What can hang from each mark:
k76: k382
k658: k164 k741
k741: k382
k778: k76 k164 k313 k977
k164: k158 k658
k382: k76
k313: k778
k977: k778
k158: k164

Each row was made from one small tree. Brackets hold a mark, then the marks that hang from it, in the order of their numbers. Every link used is in the known rows. Write each row's tree.
Known rows:
(k778 k977): [ -7.7   4.6   1.9  -4.3  -3.0  11.9   0.0   5.1 -12.0  -2.1  -1.0  -0.8
   7.7  23.2  -4.6  11.9  -8.6  -3.9  -5.3 -11.0   2.3  -4.0 -14.8   6.1
 -25.9   7.8  -8.1  -2.3]
(k977 (k778 k76 (k164 k158) k313)): [ 12.7   3.5 -15.0  16.4   1.6  10.9  18.3 -13.0   4.5  -4.9   4.7  14.2
  -1.0 -12.6  -2.6  -6.3 -15.7  17.4  -8.4   7.1   8.4   6.7   5.5  -6.9
   6.8  -3.1 -14.9   4.8]
(k313 k778): [  4.3 -19.9  -2.0 -39.3  -8.0   5.2  -2.4  -6.0 -17.8  -1.6   3.4   1.6
   5.8  25.6  -1.5  11.4  23.4  -5.0  -7.4  -2.8  17.5 -16.4 -11.8   9.2
 -30.1   8.4  -1.7   2.1]
(k778 k313 k977): [ -4.9   3.2   2.2  16.9  -1.0  11.5   7.8   4.4  -6.7  -8.9  -3.0   3.4
   4.1   7.6  -8.9   4.2 -14.2   1.2 -10.5  -6.6 -10.5   2.8  -9.2  -2.6
 -17.5   4.2  -9.8  -1.0]
(k741 (k382 k76)): [ -8.7   3.9  11.3 -25.2 -10.4   6.5  -2.2  -3.1   3.0 -20.4  10.6  -3.7
  -2.9  27.5  -2.5   8.4  12.6  -8.3   0.6 -13.0  -1.3  -6.8 -15.9  12.4
 -40.5   0.8  20.3   6.4]
(k977 (k778 k76 (k164 (k658 (k741 k382))) k313)): [  5.6  13.6  -3.6  -7.5  -1.8 -14.4  10.6  -0.1  15.3 -15.1  -1.5  -9.0
  -3.7  -2.1   3.1 -15.3   7.2   1.8  15.4   2.5 -20.0   4.1   9.6 -14.6
  20.5  -7.0   0.6  -3.0]
(k977 (k778 (k76 k382) (k164 (k658 k741)) k313)): [ -3.1  -1.3 -15.3   8.3  -2.3 -11.7   2.4  -4.3   6.3  -4.3  -8.2   0.7
  -1.7   9.0  -0.2  -4.2  23.8  10.9  17.2   8.2  -9.7   3.7  13.1  -7.3
  28.2  -3.0  20.0  -2.7]
(k313 (k778 (k164 (k658 k741)))): [  8.9 -15.0  11.8 -59.2  -0.9 -10.5  -5.5  -2.0 -10.7   4.6  -0.6  -8.4
   1.0  11.2   6.3  -1.0  26.6 -12.9  -3.9   4.0  14.6 -15.2  -0.6   3.7
   4.2  -2.7  -9.8   1.6]
(k778 k76 k313): [ -2.6   6.0   3.2  43.7  -4.9  14.3   7.3  -1.0   3.7 -11.6  -2.3   6.1
   0.0  -5.2  -7.2  -3.4  -0.4   9.1  -8.0 -11.8   0.7   5.4  -6.4   1.7
 -19.4   9.0  -2.7   0.0]
(k778 (k76 k382) k977): [-22.2   9.4 -15.8  56.1  -5.8   4.9  -2.7   7.0  -0.3   3.9  -4.0  -1.7
   7.0  11.3  -7.6  15.9   0.6   7.7   8.7  -9.2  -7.1   7.1  -4.7   3.4
  -9.9  10.0  27.3 -11.4]
(k313 (k778 k76 k977)): [ -1.9  -4.1 -12.3  24.8  -6.2   3.7   0.7  -2.6   2.9  13.4  -2.2  -1.3
   4.6   8.7  -5.1  12.3  -4.8   9.6 -18.1   0.9  11.4   2.8  -3.3  -4.1
 -13.1   5.4   1.6  -9.0]
(k164 (k658 (k741 (k382 k76)))): [ -9.9  -3.2  33.4 -38.6  -6.9 -14.3 -18.9   3.5   3.3 -11.1   1.1  -4.8
  -8.1  27.4   6.1   0.3  32.8 -20.1   1.8  -9.3  -7.0 -10.8 -10.5   9.0
 -16.0 -10.6  20.3  11.4]
(k977 (k778 k76 (k164 k158))): [  8.6   4.6 -14.9  -1.4  -0.1  10.0   9.5 -14.5   1.4   1.0   7.7  11.0
   1.6  -0.7   1.9  -2.9 -11.1  12.0  -4.6   2.7  21.4  -0.8  -0.6   1.3
  -4.8   0.0 -12.4   4.1]
(k158 (k164 (k658 k741))): [  1.8  -8.4   9.9 -61.9  -3.4  13.5 -19.7   6.3 -16.7  -3.3  -5.3   1.2
   3.1  23.6   3.5  -5.9  22.4 -10.4   5.1 -11.2   0.5 -10.4 -12.5  14.4
  -1.4   5.8 -13.1   1.3]
(k313 (k778 (k164 k158 (k658 k741)) k977)): [  8.1 -14.7  17.2 -37.0   8.7 -14.6  -9.9  -0.4  -8.4  18.9  -2.4   1.0
  -1.6  -7.8   8.6  -0.1  -3.6 -15.4 -10.4   9.3   7.7  -7.4   3.5  -7.9
  18.1 -13.3 -14.3   4.7]
(k658 (k164 k158) k741): [  4.6  -9.7  12.4 -43.1  -6.1  -5.6 -14.6  -3.3 -19.0 -11.5  -4.9  13.3
   8.8  32.7  20.8 -12.9  31.7 -14.9 -11.3  -8.0  14.0  -0.8 -24.3  18.0
   7.6  -0.4   3.4  10.6]
(k313 (k778 (k76 k382) (k164 k658) k977)): [ -8.2  -1.0 -18.6  36.6   2.0  -8.7  -1.0   5.6   7.6  18.2  -1.9 -16.8
  -0.8  -7.8  -6.0  14.6  -3.5  10.1  10.6  11.6  -4.9   1.6  15.6  -4.7
   9.7   6.7  13.5 -14.1]
(k76 k382): [-14.8  -6.8  -4.9  -6.1  -7.0   7.5  -3.3   2.7 -19.7 -11.3   1.3   1.6
   7.8  29.3  -4.3  16.0  26.8  -6.7  20.8 -12.9   0.0 -10.4 -11.8  19.5
 -26.2  13.6  25.7   1.1]
(k164 k158 (k658 k741)): [ -0.3 -13.7  41.8 -28.9   3.7  -7.9 -25.1   3.9 -21.0   3.7  -4.7  11.2
  -2.0  16.1   9.4  -4.9  20.3 -25.7  -0.4 -10.1   6.4 -17.5 -11.4  11.9
  -2.1 -10.0  -4.8  15.9]

Write each row's tree:
[  3.4   2.5   2.3  -0.6   0.9 -13.3  -4.9   1.6   9.7  21.4  -5.9  -9.9
  -0.6  -7.1   3.4  -0.9  -0.2   1.0 -13.6   7.8   7.7   3.1   7.4 -12.4
  19.5  -3.5  -8.3  -9.5] => (k313 (k778 k76 (k164 (k658 k741)) k977))
[  4.9  -0.3 -19.2 -24.1  -1.9   7.2  14.5  -4.7  -5.9   6.0   4.7  -8.7
   7.6   4.3  -4.7  11.2 -10.1   4.5 -11.5   5.0  12.1  -1.3  -0.8  -2.0
 -10.6   6.5 -14.9  -9.0] => (k313 (k778 k164 k977))
[ -3.9  -4.2  11.0 -68.5  -7.6   3.7 -22.0   7.3   5.4 -12.9   1.2  -4.7
  -7.2  26.1   3.6  -6.0  21.3 -10.6   5.5  -8.2 -11.7  -2.6  -9.7  10.8
  -7.7  -6.6  11.6   3.5] => (k158 (k164 (k658 (k741 (k382 k76)))))
[ -7.7   8.6   4.5  77.7  12.3  -1.9   1.3  11.2  13.2  10.4  -3.4  -0.7
  -6.7 -40.2  -7.6   0.9 -32.3   6.4   9.8   6.2 -21.2  13.4  17.3 -10.5
  18.6  -1.3   5.7  -2.0] => (k778 (k76 k382) (k164 k158 k658) k313 k977)
[ -2.6  -8.8  -5.7  36.9   8.7 -10.7  -6.9   4.6   6.0  24.2  -1.1  -5.5
  -4.5 -24.0  -1.3  11.7 -14.5   4.6   6.2  14.2  -2.8   1.8  16.2  -5.7
  14.3  -1.6  13.5  -4.7] => (k313 (k778 (k76 k382) (k164 k158 k658) k977))
[  2.6  -2.5 -28.2  27.4   0.4   2.9  14.3 -11.7   3.7  -5.7   1.7  13.9
  -0.3  -9.5  -5.4   0.7  -4.7  18.6  12.6   9.5  -3.2   9.9  11.5  -4.2
  14.0  -0.8  14.5   0.3] => (k977 (k778 (k76 k382) (k164 k158) k313))
[  7.2   1.2 -18.4   2.6  -5.5   8.7  12.9 -10.2   3.0   1.9   5.6  -6.5
   3.5  -8.8  -0.5   0.5   7.5  10.2  -9.2   1.9  21.9   0.5   0.1   0.9
 -12.5  10.1  -5.9  -9.0] => (k313 (k778 k76 k164))
[ -2.6  -4.4  38.5 -35.2   2.9 -16.2 -20.3   8.4 -11.5  -7.7  -1.7   2.4
  -2.8   8.3  11.2  -9.7  16.2 -33.2  15.5 -12.7 -14.4 -14.8  -9.7   8.2
  -2.6 -11.7   8.8  12.3] => (k164 k158 (k658 (k741 k382)))
[  3.0   4.8  -3.2  22.0   2.9   0.5   2.2   3.5   9.7  17.7   1.1 -14.7
  -1.9 -10.4  -3.6   4.9 -18.6   8.4  -9.5   8.7   6.0  -0.3   8.4  -7.8
   0.8   4.4 -18.6 -10.9] => (k313 (k778 k76 (k164 k658) k977))
[  2.2  -1.3   8.9 -49.4  -6.1 -13.8  -9.4   3.1 -11.0 -24.5  -1.3   2.6
   7.7  25.7  21.0 -16.9  26.0 -22.4   3.2 -11.9  -7.7   2.4 -22.9  12.3
   8.1  -1.2  15.1   8.0] => (k658 (k164 k158) (k741 k382))
[ -8.6  12.8 -16.3  71.2   6.7   4.0  11.4   2.4  10.9   1.3  -1.9   5.3
  -1.1 -38.5  -7.3   0.8 -29.1  13.8   3.5   3.0 -14.9  22.7  12.9  -8.4
  14.6   1.1  11.9  -4.9] => (k778 (k76 k382) (k164 k158) k313 k977)
[  7.6   6.1  21.6  46.8   9.9   7.5   3.9   2.8   9.8  -0.8   1.7   4.1
  -9.1 -41.0  -2.1 -13.5 -20.1   1.3  -2.3  -0.3  -0.9   2.3   7.6  -0.4
   1.2  -1.7 -21.5   8.3] => (k778 k76 (k164 k158 k658) k313)
[  7.8  -1.8   8.0  26.4   9.4  -3.7  -5.2   4.2   8.4  24.0   0.8  -4.2
  -5.3 -26.8  -1.2   3.5 -30.1   1.4 -12.1  12.1   7.2  -0.6  11.4  -7.9
   6.4  -5.6 -16.6  -2.3] => (k313 (k778 k76 (k164 k158 k658) k977))
[ 10.5  -2.6  10.6 -46.9   6.1 -16.8   5.0  -2.3  -0.6 -12.8   1.4   3.8
  -4.7  -5.9   7.7 -16.8   4.2 -14.2  13.3   4.8 -21.2  -5.8   7.1  -8.8
  21.8 -14.9  -6.2  11.2] => (k977 (k778 (k164 k158 (k658 (k741 k382))) k313))
[-18.1   4.4 -14.3  72.9  -2.9   5.0   3.7   8.3   6.2  -2.8  -7.7   2.4
   2.5  -3.7 -11.6  11.1  -9.9  14.7   6.4  -3.5 -18.5  16.6   2.5  -4.5
  -2.1   8.7  24.8  -7.8] => (k778 (k76 k382) k313 k977)
[  3.0   5.8 -22.4  18.9  -2.6   6.9  13.6  -5.2   8.3  10.9   3.6 -10.5
   4.3  -7.8  -4.0   6.3 -19.6  16.1 -16.8   5.9  13.9   8.2   4.1  -8.8
  -4.1   8.8 -10.0 -14.0] => (k313 (k778 k76 k164 k977))
[  9.6   1.6   7.2   3.4   5.2   3.1   0.9  -7.6   2.8   7.1   5.6   5.4
  -5.7  -0.5   0.3  -1.6 -11.4   3.7   3.3   5.6  14.9 -10.2   4.5  -0.5
   1.1  -4.7 -19.2   8.5] => (k977 (k778 k76 (k164 k158 k658)))
[  8.0   9.4 -25.3  14.7  -4.9  13.5  23.7 -14.2   7.6 -12.5   3.8   3.2
   1.5   1.1  -7.2  -5.3  -6.0  22.9  -6.6   3.6   7.5   8.3   4.1  -5.9
  -2.6   4.9 -14.4  -4.2] => (k977 (k778 k76 k164 k313))
[  0.2  -2.9   9.7 -46.7  -2.8 -22.7  -3.8   1.5  16.0   6.9   3.7 -16.8
  -6.4   9.1   3.9   2.2   7.7  -9.4  -9.2  10.0  -7.2  -0.4   5.3 -11.4
   8.4 -13.4  11.6  -1.0] => (k313 (k778 (k164 (k658 (k741 (k382 k76)))) k977))
[  9.0 -11.4  12.0 -16.4  10.5  -3.1  -3.6   2.1  -6.6  20.0   3.6  -4.4
  -2.1 -10.5   0.5   7.7 -20.4  -9.5  -6.7  11.5   7.1 -10.9   6.2  -2.0
  -0.6  -5.9 -24.5   3.5] => (k313 (k778 (k164 k158 k658) k977))
[ -1.4   1.0   5.7 -72.4  -3.6   3.8 -14.5  14.5  -6.3 -12.5  -1.9  -8.4
   2.3  16.2   4.1  -9.6  24.7 -18.3  19.9 -13.5 -20.9  -7.6 -11.4  11.7
  -2.3   3.6  -1.1  -2.3] => (k158 (k164 (k658 (k741 k382))))
[  7.6   0.2   6.1  -8.0   5.7  12.4  17.1  -3.9  -6.6 -14.6   7.0  11.4
   0.3 -25.0  -2.5  -9.3 -15.1  -2.7  -3.4  -4.2   4.8   0.9  -2.1   4.3
  -7.9   1.6 -17.7   9.6] => (k778 (k164 k158) k313)
[ -3.1   4.7 -37.0  27.6  -5.9   5.4  20.7 -10.2   4.9  -9.3   1.3   1.8
   3.1   6.2  -9.3   3.8   4.9  24.7  14.3   5.9  -3.6   9.1   9.8  -2.9
   5.2   8.5  15.0  -6.3] => (k977 (k778 (k76 k382) k164 k313))
[ -8.1   6.8 -12.3  31.1   1.6   7.2   2.6  -3.0   1.1   0.8   5.1   5.8
   1.9 -18.1   1.1   2.9   0.0   5.3  15.4  -4.0   8.5   5.5   2.9  10.1
  -0.7   6.8  20.2  -1.4] => (k778 (k76 k382) (k164 k158))
[  3.6  12.3  19.7  39.2  10.7  -9.3  -1.3   6.9  14.1  11.5  -9.5   5.6
  -7.0 -37.9   4.0 -16.4 -27.3  -1.3 -13.8   3.2  -9.6  15.3  11.0 -16.1
  30.9 -11.6 -15.4   0.9] => (k778 k76 (k164 k158 (k658 k741)) k313 k977)
